Each row comes from the steps of one walk. Every step used is in the known rows, and no mark comes twice. Write the walk behind each row, first mark first.
In the rows, 128 means zero.
Known rows:
pimi, merav, narip, dopud, vebugo: [131 144 111  72 148 135 124 114 174 130 143 135 118 148 205 112 119 144
 102 161 160 104 137  78 123 109 117 145 111 135 194  89 119 140  98 148
 162 119  86  45  83 151 120 119  96 144 122]
narip, dopud: [120  96 109 114 128 128 154 132 155 146 129 150 138 141 188 103 109 143
 114 118 134 137 134  71 126  99 148 144 121 113 199  96 101 138  73 123
 162 116 114  63  91 146 132 125  88 133 152]
vebugo, dopud, pimi, merav: [143 134 104  81 121 154 141 143 161 134  90 121 130 161 180 136 126 106
 119 174 134 111 127  81 145  92 145 141 115 120 164  92 120 156 124 163
 148 154 136  59 109 175  86 125 110 142 116]
dazudoz, merav, zuro, dopud, pimi: [105 112 104 104 123 136 144  94 168 152 100  91 154 126 154 133 120 142
 117 151 161  72 111  89 144 122 165 134 117 128 179 104  97 176  83 165
 206 147 156  54 122 172  72 138 106 147 135]
merav, narip, dopud: [114  97 125  94 142 143 124 110 144 165 134 152 130 126 187  90 104 140
 103 131 130 104 130  76 118  93 139 146 121 125 212 103 110 147  78 125
 179 132  95  56 101 152 135 141  83 133 136]
neliba, merav, narip, dopud, nisu: [140 118  99 104 131 147 129 106 175 172 124 128 144 146 215  75 107 150
 118 153 145  97 119  81 122  91 122 170 106 116 201  92 132 147  84 154
 178 134 111  62  88 174  95 128  90 146  98]
dopud, neliba: [128 134 116  85 129 143 131 137 169 149 128 140 150 155 183 139 113 124
 106 140 144 117 135  57 144 123 149 123 143 110 166 109 126 132 101 124
 136 137 131  76  94 185  86 133  99 165 113]
pimi, merav, neliba, dopud, narip: [157 121 101  80 131 177 103 108 152 155 120 123 107 124 198 144 107 123
  98 191 164  90 109  83 143 106 143 145 108 123 178 103 127 147  96 131
 129 179 147  29 122 185 107 108  95 161  93]
dazudoz, merav: [113 103 103 119 128 122 151  90 165 167 112 135 148 147 176 135 144 124
 111 143 120 109 119  69 136 148 159 158 124 110 194 100 138 124  79 113
 152 110 164  72 141 153 117 119 100 158 150]
merav, vebugo: [142  97  83 101 156 124 115 100 165 125 152 138 122 113 184 134 117 129
 107 132 124  92 136  55 107 108 118 148 147 128 197 120 131 139  95 107
 129 113 133  67 120 149 111 147 103 135 144]
pimi, merav, zuro, dopud, narip: [115 148 110  92 142 154 104  96 160 142 132 105 121 147 201 123 111 134
 106 148 161  61 111 104 150 108 148 131 123 141 180  87 119 139 121 151
 179 161 154  31 112 166 114 104 111 146 110]
merav, vebugo, dopud, nisu: [153 106  61 113 133 137 137 118 138 128 134 123 142 126 217 130 122 148
 133 116  91  89 117  37 117  96 120 149 136 124 191 105 138 168 115 153
 159 103 150  64 102 163  66 124 151 130 107]
narip, dopud, pimi, merav, neliba: [144 126 117  67 147 158 161 147 188 164 122 122 142 128 173 141 112 108
 107 200 169  93 130  77 134  80 133 146  97 141 168  94  92 158  87 153
 161 170 102  53 120 179  82 122  76 148 115]
pimi, merav, zuro, dopud: [134 118 106  93 168 142 119 112 180 111 129 111 125 118 179 126 113 140
 123 138 159  76 119  95 137 111 126 134 109 159 180  93 117 132 103 147
 188 172 157  38 129 144 102 133 110 127 136]
dazudoz, merav, nisu: [111 111 103 129 148 132 142  89 160 177 125 126 146 131 199 129 140 135
 109 132 124  78 107  78 132 135 135 165 117 138 192  97 146 140  75 120
 163 128 162  54 142 161  95 106  87 143 145]
pimi, merav, neliba, dopud, nisu: [178 111  73  90 149 163 138 124 189 140 120 116 125 105 205 127 112 128
 121 177 159 106 108  73 133  99 117 167  95 131 169  94 133 146  98 142
 127 174 158  41 118 180  64 115 120 152  82]
narip, dopud, vebugo: [120 121  93 104 125 117 145 137 162 129 143 140 132 148 198 120 119 162
 112 121 147 135 139  61 128 116 132 132 128 111 191  95 104 146  79 133
 147  89 101  62  72 147 117 119 106 144 136]
dazudoz, merav, narip: [108 107 118  97 142 139 123  66 155 182 118 136 136 136 179 117 133 119
  97 156 117  72 116  77 123 135 154 163 127 124 210 107 152 137  84 118
 170 130 142  64 148 158 122 134  93 154 139]
zuro, dopud, vebugo, merav: [126  98  98  96 126 111 138 118 145 121 116 131 143 142 199 153 140 147
 113 132 153  90 134  62 152 138 147 110 125 128 171  97 137 143  99 151
 193  97 144  50 107 132  98 131 125 139 124]
dopud, pimi, merav, nisu: [135 149 105  91 154 150 132 124 186 160 115 113 128 142 197 119 123 109
 101 174 159  88 121 103 136  90 122 165 115 140 161  86 126 153 110 136
 137 166 135  52 117 189  72 107  82 139 118]
dazudoz, merav, vebugo, dopud: [139  82  87 116 135 133 140  90 121 127 125 130 141 113 183 154 134 138
 134 128  86  76 122  31 121 132 133 137 126 136 201 119 137 156  83 155
 189 101 160  54 142 143  93 135 120 129 149]
zuro, dopud: [119  95  93 106 130 122 132 130 152 125 121 128 141 126 165 119 113 149
 109 117 148 110 134  94 137 122 149 129 140 124 201 108 120 126 100 133
 178 132 150  41 111 140 115 140 114 143 146]
zuro, dopud, dazudoz: [135  91  90  99 103 107 121 133 151 106 126 127 147 146 164 101 111 135
 114 119 148 100 128 115 141 130 166 110 142 119 185  92 123 133 109 160
 165 114 161  54 105 136  85 110 133 163 116]
dazudoz, merav, neliba, dopud: [152  71  97 110 141 157 135  96 151 151 110 126 131  88 167 150 118 140
 114 171 146 100 105  60 133 136 145 151  99 123 193 118 127 151  50 128
 160 160 164  41 154 162  91 134  96 154 132]
neliba, dopud, nisu: [156  99  68 121 122 145 134 118 166 134 111 122 128 125 205 100 114 144
 122 134 139 141 105  74 130 107 139 169 120  97 186  99 132 149  94 121
 119 133 162  56  87 173  85 124 132 150 100]
narip, dopud, pimi, merav: [134 137 115  83 129 144 159 139 189 153 101 121 136 158 176 111 114 103
 108 177 165 129 132  91 142  90 142 157 102 118 165  86  93 144  94 150
 150 148 107  58  92 173 102 112  79 146 128]
pimi, merav: [142 130 104  87 152 136 131 122 189 135 119 142 119 153 192 124 128 101
 107 163 141 121 132  89 134 113 132 158 124 128 176  88 139 108 110 112
 122 148 145  66 126 157 120 116  96 147 133]
narip, dopud, vebugo, merav, pimi: [119 106 136  91 142 128 160 104 141 151 128 145 142 134 197 155 140 134
 112 152 150  90 117  50 137 108 134 129  97 121 161  91 105 169  74 150
 202 115 109  67  96 174  78 137  82 127 123]

Which walk is each row?
[156 132  91  73 152 139 128 111 194 128 127 114 120 130 179 136 120  98
 102 187 156  83 137  72 120  99 115 159 129 136 169 108 120 148 108 136
 127 142 127  59 119 175  89 130  93 146 125] => dopud, pimi, merav, vebugo
[126 131 131  96 121 138 153 145 163 149 132 143 156 150 183 122 100 132
 113 128 155 130 137  51 143 111 153 120 123 113 171 107  97 143  78 143
 173 131 106  66  73 176  92 125  85 156 126] => narip, dopud, neliba
[150 131 109  60 154 159 144 136 192 160 114 117 134 135 171 157 117  97
 103 209 167  84 129  80 132  89 131 146 114 138 160  99 115 153 104 140
 137 177 124  62 137 187  73 128  88 155 107] => dopud, pimi, merav, neliba
[127 114  67 109 128 125 147 133 172 142 126 111 153 139 195 104 117 150
 114 118 148 107 124  89 138 117 142 144 134 119 192  94 127 135 114 144
 169 122 161  50  94 157  83 119 142 152 114] => zuro, dopud, nisu
[146 122 104  58 149 154 146 145 189 145 112 104 141 121 158 153 115 110
 103 198 183  74 135  91 141 102 138 134 110 152 168 103 106 150 105 164
 178 184 132  36 133 177  72 133  97 154 112] => zuro, dopud, pimi, merav, neliba
[154 131  97  98 146 165 118 122 178 140 102 108 111 117 192 112 113 119
 109 178 172 104 111 100 138  94 125 168 100 139 164  93 123 163  91 140
 137 184 142  33 111 189  73 118  81 133 117] => neliba, dopud, pimi, merav, nisu
[149 138 143  74 148 156 118 113 182 152 116 133 146 141 172 148 114 121
 112 184 175  89 122  73 140 117 134 139 109 113 161 113 121 143  77 149
 171 179 123  72 106 226  55 165  53 164 107] => dopud, neliba, merav, pimi
[142  99 109  79 149 134 138 116 151 150 133 141 143 133 203 182 136 132
 110 166 137  72 130  39 138 117 129 117 118 135 163 103 143 161  88 131
 162 119 125  71 134 158  79 133 111 142 105] => dopud, vebugo, merav, neliba
[109 117 121  88 121 149 137 119 157 175 111 128 141 143 166  93 100 131
  97 158 151 103 127  85 127  82 154 151 124 109 195 103  93 179  88 141
 175 138  85  64  87 179 103 142  75 141 127] => merav, narip, dopud, pimi
[163  70  94 100 144 161 114 123 151 134 120 139 117  85 172 139 101 141
 113 157 150 113 115  66 123 108 135 142 113 123 192 121 120 158  68 116
 138 170 145  44 133 164  95 151  96 140 120] => merav, neliba, dopud
[134 145 116  83 158 156 118 106 195 140 110 111 122 143 184 127 115 106
 119 176 151  87 111  87 134  85 132 156 109 136 159  90 113 165 105 132
 134 172 133  75 122 182  86 128  96 133 116] => dopud, pimi, merav, zuro
[144 127 136  74 143 148 122 118 175 139 117 121 149 129 161 145 110 136
 114 176 196  79 125  87 145 124 140 121 109 126 168 116 112 136  79 171
 211 188 130  46 105 214  52 168  60 164 110] => zuro, dopud, neliba, merav, pimi
[131 139 115  97 147 151 150 131 180 160 117 115 136 137 199 107 113 118
 104 164 165  98 119  95 136  80 127 165 100 146 166  83 103 160  90 150
 165 161 116  42 100 180  80 102  71 134 127] => narip, dopud, pimi, merav, nisu
[124  94 109  99 149 139 153  99 164 182 127 131 155 119 172 164 134 124
 109 167 130  75 121  59 130 136 143 149 118 133 190 109 133 140  71 123
 162 138 152  66 163 161  92 123  94 160 136] => dazudoz, merav, neliba
[137 127 104  89 133 135 105 107 167 137 133 137 123 145 205 104 108 168
 108 157 160 101 138  79 120 117 118 144 115 120 208 102 128 146  70 150
 170 115  81  52  81 163 118 145  82 145 123] => neliba, merav, narip, dopud, vebugo
[142 109  97  97 121 172 101 109 132 162 122 129 114 117 193 141 101 141
  97 165 153  93 107  75 138 104 154 136 126 108 189 113 125 161  86 121
 131 158 142  37 119 184 108 122 101 159  96] => merav, neliba, dopud, narip
[145  96  87 104 123 106 133  72 161 126 144 125 145 129 173 131 133 114
 115 148 123  66 123  62 118 143 144 144 133 130 186 103 137 142  83 142
 149  89 166  68 137 145  82 107 115 165 131] => dopud, dazudoz, merav, vebugo
[144 112 125  93 150 144 113 100 173 154 114 139 126 134 174 133 124 129
 112 177 156  92 113  90 124 112 127 158 112 111 182 106 130 138  69 129
 158 167 130  73 123 200  83 164  56 144 127] => neliba, merav, pimi
[138 132 116  94 177 152 112  98 192 129 133 131 113 137 199 125 122 119
 123 152 132  87 111  81 126  96 121 156 113 144 171  89 131 140 103 116
 133 167 147  72 130 160 105 128 101 125 127] => pimi, merav, zuro
[138 132  98  78 128 136 141 138 188 131  95 104 134 147 160 123 119 108
 103 180 181 107 135 110 149 109 147 143 114 130 169  93 107 134 118 158
 164 163 138  41 107 171  92 123 101 155 124] => zuro, dopud, pimi, merav
[124 112 120  77 145 135 106  82 137 152 123 146 128 151 211 135 134 127
 100 155 129  67 127  63 134 117 134 130 133 125 181 100 161 157 108 125
 168 108 116  69 118 156 107 140 106 138 113] => dopud, vebugo, merav, narip
[124 105 109 100 132 143 157  98 149 181 121 137 154 144 222  92 121 128
 117 136 119  85 112  60 132  87 134 154 105 124 183  83 132 159  97 148
 199 117 119  64  94 159  94 116 109 134  98] => vebugo, merav, narip, dopud, nisu
[122  96 142  92 151 137 146  94 139 166 114 149 141 132 184 153 144 105
 110 152 129  82 110  64 138 104 144 143 112 121 160  99 130 158  89 124
 183 142 139  80 132 181  81 152  77 128 125] => vebugo, merav, pimi
[137 134 120  63 136 166 109 114 151 151  94 124 123 146 180 120 118 105
 104 186 127  74 122  91 132  88 144 149 119 130 183  99 133 165 128 160
 168 165 116  56 120 179  92 140 103 138 107] => vebugo, dopud, pimi, merav, narip
[118 129 101 109 102 153 114 119  98 162 113 138 129 169 207 137 118 143
 110 126  98  99 117  72 143 102 167 124 147  99 193 101 133 159 122 142
 150 113 145  59 104 169 117 111 120 146 108] => vebugo, dopud, narip
[177  73  90  91 115 140 110 121 148 114 128 135 124 107 171 122  99 130
 118 155 148 106 112  91 129 113 151 126 120 121 175 103 125 161  83 146
 127 147 155  53 124 160  67 121 116 161  94] => merav, neliba, dopud, dazudoz
[153 119 106  68 170 152 137 130 188 147 134 137 127 128 186 154 124 104
 107 188 145  84 129  73 130 102 118 147 111 150 171 100 133 124 104 121
 136 175 133  59 146 164  97 127  95 146 121] => pimi, merav, neliba
[144 131 136  97 150 161 111 109 183 137 125 129 141 139 193 120  93 152
 138 151 162  88 119  61 137 102 129 130 103 132 168 104 109 153  60 152
 184 170 115  71  98 188  83 149  64 139 117] => narip, dopud, neliba, merav, zuro
[127 110  99 100 102 147 135 144 128 149  86 126 143 152 171 133 116 130
 121 142 109 116 124  73 137  93 161 131 137  99 179 108 112 186 110 153
 157 128 130  74 102 179  81 140 116 139 121] => vebugo, dopud, pimi
[134  98  98 102 122 116 108 111 158 100 141 117 140 132 173 103 103 144
 126 113 144  77 116 108 136 114 157 108 130 140 178  90 116 155 104 163
 175 130 162  57 111 141  74 119 135 147 114] => merav, zuro, dopud, dazudoz
[114  84 140  95 138 141 139  96 128 172 117 158 142 131 197 105 116 125
 109 136 121  86 122  62 131  94 148 138 105 130 192  96 124 155  77 133
 207 126 101  60 115 141 124 135  78 121 130] => vebugo, merav, narip, dopud
[169 112  96  82 143 136 104 113 178 108 134 115 141 115 170 142 100 148
 119 162 179  66 148  60 130 131 119 120 127 142 181 132 126 129  81 161
 189 149 133  38 108 177  73 161  81 156 121] => zuro, dopud, neliba, merav, vebugo
[140  80 120  86 153 145 141 111 143 168 117 150 148 124 189 171 132 112
 112 160 121  70 124  48 138 105 139 126 116 139 166 104 140 150  88 120
 173 144 137  73 153 156  87 137  96 132 114] => vebugo, merav, neliba
[165 107  90  90 153 144 122 119 140 103 127 136 116 120 196 146 122 123
 129 142 101  81 131  48 119 103 111 138 122 149 187 113 137 143 115 152
 163 131 146  47 127 145  98 134 119 120 135] => pimi, merav, vebugo, dopud
[115 111  96  96 110 131 138 143 160 141  97 106 147 142 151 118 111 135
 101 145 166 108 132 102 141 111 164 128 138 108 183 106  97 159 102 151
 170 140 134  52  98 169  88 142 107 153 127] => zuro, dopud, pimi
[115 112 108 105 109 135 157 141 165 163 105 129 148 148 169 107 105 128
 106 147 150 134 130  82 134  85 161 147 123  97 185  98  84 173  78 142
 157 125 102  71  78 174 101 129  83 143 133] => narip, dopud, pimi
[146  96  98 118 143 139 117  98 136 128 118 132 121 114 226 140 131 153
 117 132 148  91 112  61 142 119 122 138 108 138 165  99 149 169  82 133
 162 126 149  39 112 156  78 122 106 122 116] => neliba, dopud, vebugo, merav, nisu
[134  93  97 116  91 118 150  99 121 133 109 131 158 157 180 127 138 122
 134 130  93  92 111  78 142 145 175 127 124 114 181  88 142 152  93 174
 174  93 177  69 136 141  77  96 134 164 125] => vebugo, dopud, dazudoz, merav
